Known rows, with every way that one mark hangs from another
{q_63 {q_660 {q_299 q_559}} {q_702 {q_328 q_429} q_621}}: [  9.1   3.2   6.1  -7.0   3.1 -19.0 -11.6  -2.2  18.5 -31.8 -50.8  -3.6
 -14.8  -3.3  -3.8  22.1  35.7  11.6  -5.4  -3.6   9.4  20.1  18.9]
{q_593 q_432}: [ 18.3  17.0   4.1  14.1  15.6 -30.3  -6.3 -24.5  14.3  -5.6  -7.2   4.1
 -13.1   8.5 -22.9  13.3  22.8 -10.9  -6.4 -18.3  21.8 -12.9  11.4]
{q_279 q_621}: [  9.5  27.8   5.3  11.7  18.7  -7.7   7.6 -34.2  11.3  -7.6   7.5  12.8
  -8.0   9.9 -20.4  19.3  29.4  -2.6 -15.3 -10.6  25.1  -2.9  22.0]
{q_621 q_279 {q_702 {q_63 {q_660 {q_299 q_559}}}}}: [ 20.4   3.1   0.5  -0.2 -22.6 -22.9  -9.1 -23.5 -18.0  -9.5 -31.6  -7.3
 -26.2  22.1   4.7  28.7  24.6   4.1  -5.8 -24.4   4.9   9.8   7.9]
{q_432 {q_593 {q_702 {q_63 q_660}}}}: [ 10.8  10.5  -1.8  12.6  -7.7 -31.6  -0.7 -33.5  11.5 -19.3  -7.7   8.8
 -29.8   6.1  -8.7   5.3  24.2  -5.7  -2.8 -21.5  26.5 -11.1   9.4]
{q_328 q_429 {q_702 q_63 {q_621 q_279}}}: [ 48.4  -8.5   9.6  10.7  -6.0 -29.2   0.3 -18.9 -31.0 -26.3 -15.7  -7.9
  -6.3  22.5 -23.4  14.0  26.3  -2.2 -17.8  -5.0   7.3  -2.8  13.1]
{q_593 q_432 {q_702 {q_63 {q_660 q_299}} {q_621 q_279}}}: [ 26.1  12.9  14.2 -16.6 -17.3 -37.8   7.8  -7.0  -3.6 -14.2 -31.0 -13.8
 -16.6  14.1  -4.6  11.2   1.1  -6.0  -6.9 -34.2  12.1 -17.9   3.9]
{q_702 {q_63 {q_660 q_299}} {q_328 q_429} q_621}: [ 20.6   9.4   9.7   1.4  -4.5 -26.2  -7.3  -5.0  20.3 -16.5 -36.7 -26.3
 -26.1   0.6  -6.0   4.6  18.5   2.8 -13.7   3.4  11.3   9.3  20.4]
{q_660 {q_63 {q_702 q_328 q_621}} {q_299 q_559}}: [ 11.2  23.7  16.3   0.6  21.2 -17.3   1.7   5.6  15.7  -3.3 -44.0  -4.8
 -26.2   8.0 -11.8  16.3  34.4   5.0  -4.6   0.7   7.8  30.4  31.4]
{q_621 q_279}: [ 19.6  12.0   7.7  13.5   3.5 -22.3   3.6 -39.6  -4.2 -13.3  -7.2  10.1
 -12.1  22.7 -17.1  22.5  23.9 -16.8  -7.0 -21.3  14.7   4.4  16.9]
{q_279 {q_621 {q_702 {q_63 q_660} q_328}}}: [ -1.6  29.6   2.7   8.9  -3.5 -11.0   5.8 -39.6  15.4  -4.8  -1.1  -7.9
 -32.6  -1.8   1.5  11.8  13.2  -5.5 -24.2   5.3  27.5 -16.5  13.0]
{q_328 q_429 {q_702 {q_63 q_660} {q_621 q_279}}}: [ 37.1 -16.1   1.2   1.7 -18.4 -27.9   0.3 -13.3 -24.1 -29.0 -27.1  -9.7
  -6.0  14.6 -16.5  19.3  28.2   0.1 -15.0 -12.3   3.2  -8.3   9.5]
{q_299 q_559 {q_660 {q_63 q_702}}}: [ -3.6  13.4   4.1   7.8  19.2 -11.7  10.0  -3.6   2.6  -5.0 -27.7  17.8
  -4.8   7.7 -15.8  32.3  43.1   8.1   4.7 -17.9   5.5  17.8  22.0]
{q_593 q_432 {q_702 {q_63 q_660} {q_328 q_429} q_621}}: [ 19.9  19.1   8.3  -0.1  -7.7 -37.6   3.3 -16.3  18.2 -23.5 -22.0 -18.7
 -21.3  -9.7 -14.3  -0.1   3.5  -4.0 -15.0  -0.9  23.5 -29.5   2.2]
{q_328 q_429 {q_702 {q_63 {q_660 q_299}} {q_621 q_279}}}: [ 36.6 -16.8   4.9  -3.6 -16.4 -28.6  -7.7  -1.0 -19.8 -27.7 -40.2 -17.0
  -3.7  20.6 -11.4  18.0  30.1   2.4 -13.4 -19.5   1.6   7.4   8.3]
{q_63 {q_660 {q_299 q_559}} {q_702 {q_621 q_279}}}: [ 16.3  -2.3   9.1 -18.5  -7.6 -18.8   1.5  -5.3  -8.1 -23.8 -46.6  10.0
 -11.9  14.3   1.2  35.2  31.8   8.2   2.0 -29.6   1.6  15.8  22.2]
{q_63 q_660 {q_702 q_328 {q_621 q_279}}}: [  4.2   8.4  13.3  -7.6  -4.5 -21.5  12.9 -28.3   9.8 -24.2 -31.0   6.3
 -22.8   4.5  -1.0  20.2  13.2 -15.4  -8.6 -11.1  12.5  -3.2  22.4]
{q_660 {q_63 {q_702 {q_328 q_429} q_621}} {q_299 q_559}}: [ 15.9  11.4  15.9   3.8  19.3 -18.7  -6.7   3.9  12.3 -16.2 -48.4  -8.0
 -14.5   8.0 -16.4  13.8  31.5   7.3  -8.7   1.8  13.3  34.3  25.9]
{q_429 q_328}: [ 11.2  11.3  12.0  13.0   4.9 -17.4  -9.3 -27.4  14.1  -7.6   4.0  16.9
 -23.5   2.3 -12.2  25.5  35.0 -15.4  -1.9  -7.6  15.6   8.4  21.2]
{q_429 {q_328 {q_702 {q_63 {q_660 q_299}} {q_621 q_279}}}}: [ 30.4  -9.9  11.3 -13.6 -26.2 -22.6  -8.5   7.4 -10.7 -12.6 -25.4  -4.7
 -21.7  10.1  -0.5  24.5  32.2  -5.6  -6.1 -16.8  -3.2   7.1  12.9]
{q_279 {q_621 q_702}}: [  6.3  27.5   8.1  20.6  15.4  -6.1   1.7 -48.0  -1.5 -10.9   5.2   7.5
 -13.5  12.8  -9.0  26.8  25.8  -9.0 -20.1 -13.1  32.0  -2.3  20.8]
{q_702 {q_328 q_429} q_621}: [ 22.7  19.9  11.8  19.2  14.0 -19.6  -3.3 -27.3  15.7 -22.4 -18.3 -11.6
 -18.2   2.2 -18.2  10.4  25.5  -7.0 -14.5   5.9  21.0   6.0  26.7]
{q_432 {q_593 {q_702 q_63 q_328}}}: [ 18.9  30.1   3.6  23.2   6.4 -31.5  -3.6 -39.3  20.4 -14.3   4.3   3.3
 -39.1   7.5 -15.1 -10.5  18.1 -13.8  -9.1  -0.3  32.8  -6.2   9.3]
{q_279 {q_621 {q_702 q_63 q_328}}}: [ 10.7  36.3  10.0  18.1   9.5 -11.3   4.2 -44.5   7.9  -1.8  10.8  -6.6
 -34.1   6.5  -7.0   6.2  11.0  -7.0 -26.8  12.2  31.5 -10.5  16.9]

Rows
[ 19.3   3.4  20.8   0.0   7.2 -23.2  14.1 -31.2 -14.5 -21.2 -19.1  15.2
 -16.4  19.2  -9.5  24.6  16.0 -11.1  -7.5 -18.8  15.6   5.3  28.3]
{q_63 {q_702 {q_621 q_279}}}
[ 41.5  -1.2  -2.7 -11.1 -17.9 -22.8  -3.9   9.0 -22.2 -14.8 -38.7 -10.4
 -14.9  17.4  -8.2  26.1  43.3  15.3  -4.5 -18.8 -11.8   5.5  12.7]
{q_328 {q_702 {q_63 {q_660 {q_299 q_559}}} {q_621 q_279}}}
[ 19.5  20.1  12.0  20.0  -5.9 -26.9   0.2 -51.5  -7.5  -7.7  -5.4 -10.1
 -37.7  21.5  -4.3   9.2   4.9 -21.6 -18.0   1.6  20.9  -3.7  10.7]
{q_621 q_279 {q_702 q_63 q_328}}
[ 32.1  -1.7   1.8 -10.7 -17.5 -17.4 -16.7  22.3  -2.6  -7.7 -25.8  -2.8
 -26.3  -4.4  -4.4  28.9  54.9  16.7   0.9  -4.3 -10.6   9.4  16.6]
{q_429 {q_328 {q_702 {q_63 {q_660 {q_299 q_559}}} q_621}}}
[  4.9  29.1   0.5   1.4  -5.2 -39.7   4.9 -24.7  26.2 -10.9 -11.1  -7.5
 -29.3  -7.4 -12.4   0.8   8.1 -12.6 -11.4  -4.2  19.8 -32.1  -4.9]
{q_593 q_432 {q_702 {q_63 q_660} q_328}}
[ 20.5  14.0   5.9  21.7   8.2 -28.8  -5.9 -32.3  14.3 -13.5  -5.9  -8.7
 -25.4   6.2 -21.6  -1.4  18.1  -6.6 -17.5  14.7  20.1   0.8  11.4]
{q_702 q_63 {q_328 q_429}}
[ 18.3  10.2  -4.7  -2.0  -6.3 -24.0  -8.5  -3.4   6.9  -3.0 -29.2  -2.9
 -25.8   7.2  -7.2  21.1  40.0  17.5  -0.6 -12.6  -1.3   9.9  14.6]
{q_702 {q_63 {q_660 {q_299 q_559}}}}
[  2.3  17.8   2.9  13.5  -5.0 -11.8  -2.3 -41.9  13.4 -18.8  -5.8 -11.4
 -20.4  -0.2  -4.1   8.7  10.1  -3.9 -27.9   6.3  33.2 -12.3   7.2]
{q_279 {q_621 {q_702 {q_63 q_660} {q_328 q_429}}}}
[  8.5   6.4   3.6   2.1  -2.8 -28.8  -3.9 -10.8  11.8  -3.5 -26.1  -7.2
 -25.5   9.3  -4.6  15.6  27.8   1.0  -5.7 -15.7   6.6   8.4  16.0]
{q_702 {q_63 {q_660 q_299}}}
[-14.4  10.9   3.5   5.0   7.9 -24.8   3.5 -31.7  27.7 -21.7 -23.3  13.2
 -23.8  -3.2  -4.4  19.3  27.0 -13.4  -8.1  -3.3  16.8  -0.7  15.1]
{q_63 q_660 {q_702 q_328}}
[ 11.2  22.8   9.3  23.0   0.1 -19.6  -3.5 -56.1  -0.4 -16.4  -9.1  -3.3
 -25.5  20.0  -4.6  19.5  15.7 -28.1 -15.2  -9.0  23.2   2.6  11.8]
{q_621 q_279 {q_702 q_328}}
[ 12.2  25.4   4.6  18.9  13.3 -35.4  -8.1 -35.4  23.8 -28.2  -8.7  -3.6
  -6.8   1.0 -27.3   2.4  13.9 -18.8 -13.9  -6.8  33.1 -14.6  -6.5]
{q_593 q_432 {q_702 {q_328 q_429}}}
[ 16.0  18.8   3.3  11.6  16.7 -17.1  -7.7  -2.2   8.4   4.3 -31.4  -2.3
 -13.3  17.7 -21.3  24.0  45.1   5.7  -1.5 -16.8   5.9  31.0  23.2]
{q_660 q_63 {q_299 q_559}}
[  0.2   0.9  14.0  -7.6   7.5 -23.0   2.1  -7.5   9.9 -20.9 -42.0   5.4
 -19.0   5.2   2.8  29.2  31.0  -0.5  -2.7 -22.4   9.6  15.9  29.7]
{q_63 {q_660 q_299} {q_702 q_621}}
[  1.3  18.1   2.5  16.7  -8.0 -25.6  -2.8 -39.5  11.0  -7.8 -14.9 -12.7
 -42.2   0.3   3.9  13.5  17.1 -12.6 -15.3   4.6  17.2  -8.8  12.9]
{q_621 {q_702 {q_63 q_660} q_328}}
[ 28.0  30.5  14.4  11.4   8.4 -24.6   9.3 -21.2  11.4   0.0  -8.4 -13.4
 -40.9   1.7 -12.5   3.1  17.5  -2.2 -13.6  14.7  11.1  -4.9  30.5]
{q_702 q_63 q_328 q_621}
[ 12.5  -7.7   1.4  -0.5 -12.8 -26.1 -18.3   4.6   7.1  -9.2 -16.4   2.0
 -22.8   1.6  -4.8  23.2  45.5  -5.2  -4.7  -9.0   0.0  10.4   5.9]
{q_429 {q_328 {q_702 {q_63 {q_660 q_299}}}}}
[ -3.4   6.9  13.3  19.8  23.3 -25.8   0.9 -27.6  18.1 -18.5 -25.2   4.5
 -12.3   9.1 -21.4   7.9  19.7 -15.8 -15.9   4.4  27.3  19.4  16.7]
{q_660 {q_63 {q_702 {q_328 q_429}}}}
[ 22.9  28.4  12.5  12.2  12.1 -31.6  -1.9 -25.8  17.4 -28.7 -15.4 -11.7
 -11.2  -3.3 -24.0   3.8  11.7 -13.1 -14.8  -5.1  29.5 -17.3   6.8]
{q_593 q_432 {q_702 {q_328 q_429} q_621}}
[  8.2  15.5  10.3   6.3  17.4  -8.1   7.0   2.4  10.4 -17.5 -38.3  -2.3
  -4.8  -1.6 -17.3  20.5  33.6   9.3  -3.7   1.0  10.7  18.9  26.2]
{q_299 q_559 {q_660 {q_63 {q_702 {q_328 q_429} q_621}}}}
[ 26.6   3.5  12.1  -5.5 -16.3 -26.3  -3.0 -11.7   8.1 -20.0 -37.6 -24.9
 -20.5  12.1  -5.1   5.9   7.9  -4.2 -15.3  -6.5  10.7   8.0  14.9]
{q_702 {q_63 {q_660 q_299}} {q_328 q_429} {q_621 q_279}}
[ 21.8  35.0   9.2  20.0  11.4 -21.9  -1.9 -34.6  23.4 -23.3  -7.7   0.7
 -32.1   2.8 -13.1   1.5  26.4 -14.2  -5.6  -9.3  33.1  -1.6  23.2]
{q_432 {q_593 {q_702 q_328 q_621}}}
[ 11.9   0.6   4.9  15.1 -20.5 -27.3  -5.5 -47.4  -3.6 -24.9 -21.8 -15.2
 -24.7  13.5  -0.9  11.9   4.1 -18.0 -20.5  -3.4  22.5  -6.2   2.4]
{q_621 q_279 {q_702 {q_63 q_660} {q_328 q_429}}}
[  1.1   1.9  11.1   2.9   5.5 -22.9   1.4 -23.5  18.8 -34.2 -34.6   1.1
 -16.5  -5.9  -6.3  17.8  22.9  -5.9 -11.9   0.7  19.2   2.5  22.6]
{q_63 q_660 {q_702 {q_328 q_429} q_621}}
[  9.8  14.8  25.9  -2.1  12.8 -21.5  10.6  -9.6   7.9  -7.9 -41.4  -6.9
 -21.3  21.2  -8.0  11.6  11.5 -17.8 -11.4 -12.1  15.1  28.1  28.6]
{q_660 {q_63 {q_702 q_328 {q_621 q_279}}} q_299}
[  4.5   9.2   9.3   5.4  22.2 -21.6  -2.6  -2.7   4.9  -3.7 -36.8  11.0
 -13.9  17.5 -15.2  24.9  40.7   5.4  -0.9 -16.2   9.8  34.6  21.9]
{q_660 {q_63 q_702} {q_299 q_559}}
[ 23.9  -4.4   9.6  -7.0 -14.5 -22.3 -12.9  14.6   2.5  -9.0 -23.1  -6.7
 -26.9  -2.0  -0.4  24.3  43.4   1.2  -4.3  -7.3  -2.6   7.4  18.6]
{q_429 {q_328 {q_702 {q_63 {q_660 q_299}} q_621}}}
[ 20.0  23.2   8.1   9.5   7.0 -41.4   5.3 -27.9   2.2  -7.7   0.6   2.3
 -22.9   7.9 -22.3   5.3  11.2  -7.8  -8.8 -12.6  21.4 -23.8   1.5]
{q_593 q_432 {q_702 q_63}}
[  7.7  16.4   4.3  -4.0  -4.0 -41.5  -2.0 -10.2  14.9 -10.2 -23.4  -7.0
 -19.7   6.0  -9.3   9.7  14.6  -3.8  -5.7 -26.3  15.9 -14.2  -3.6]
{q_593 q_432 {q_702 {q_63 {q_660 q_299}}}}
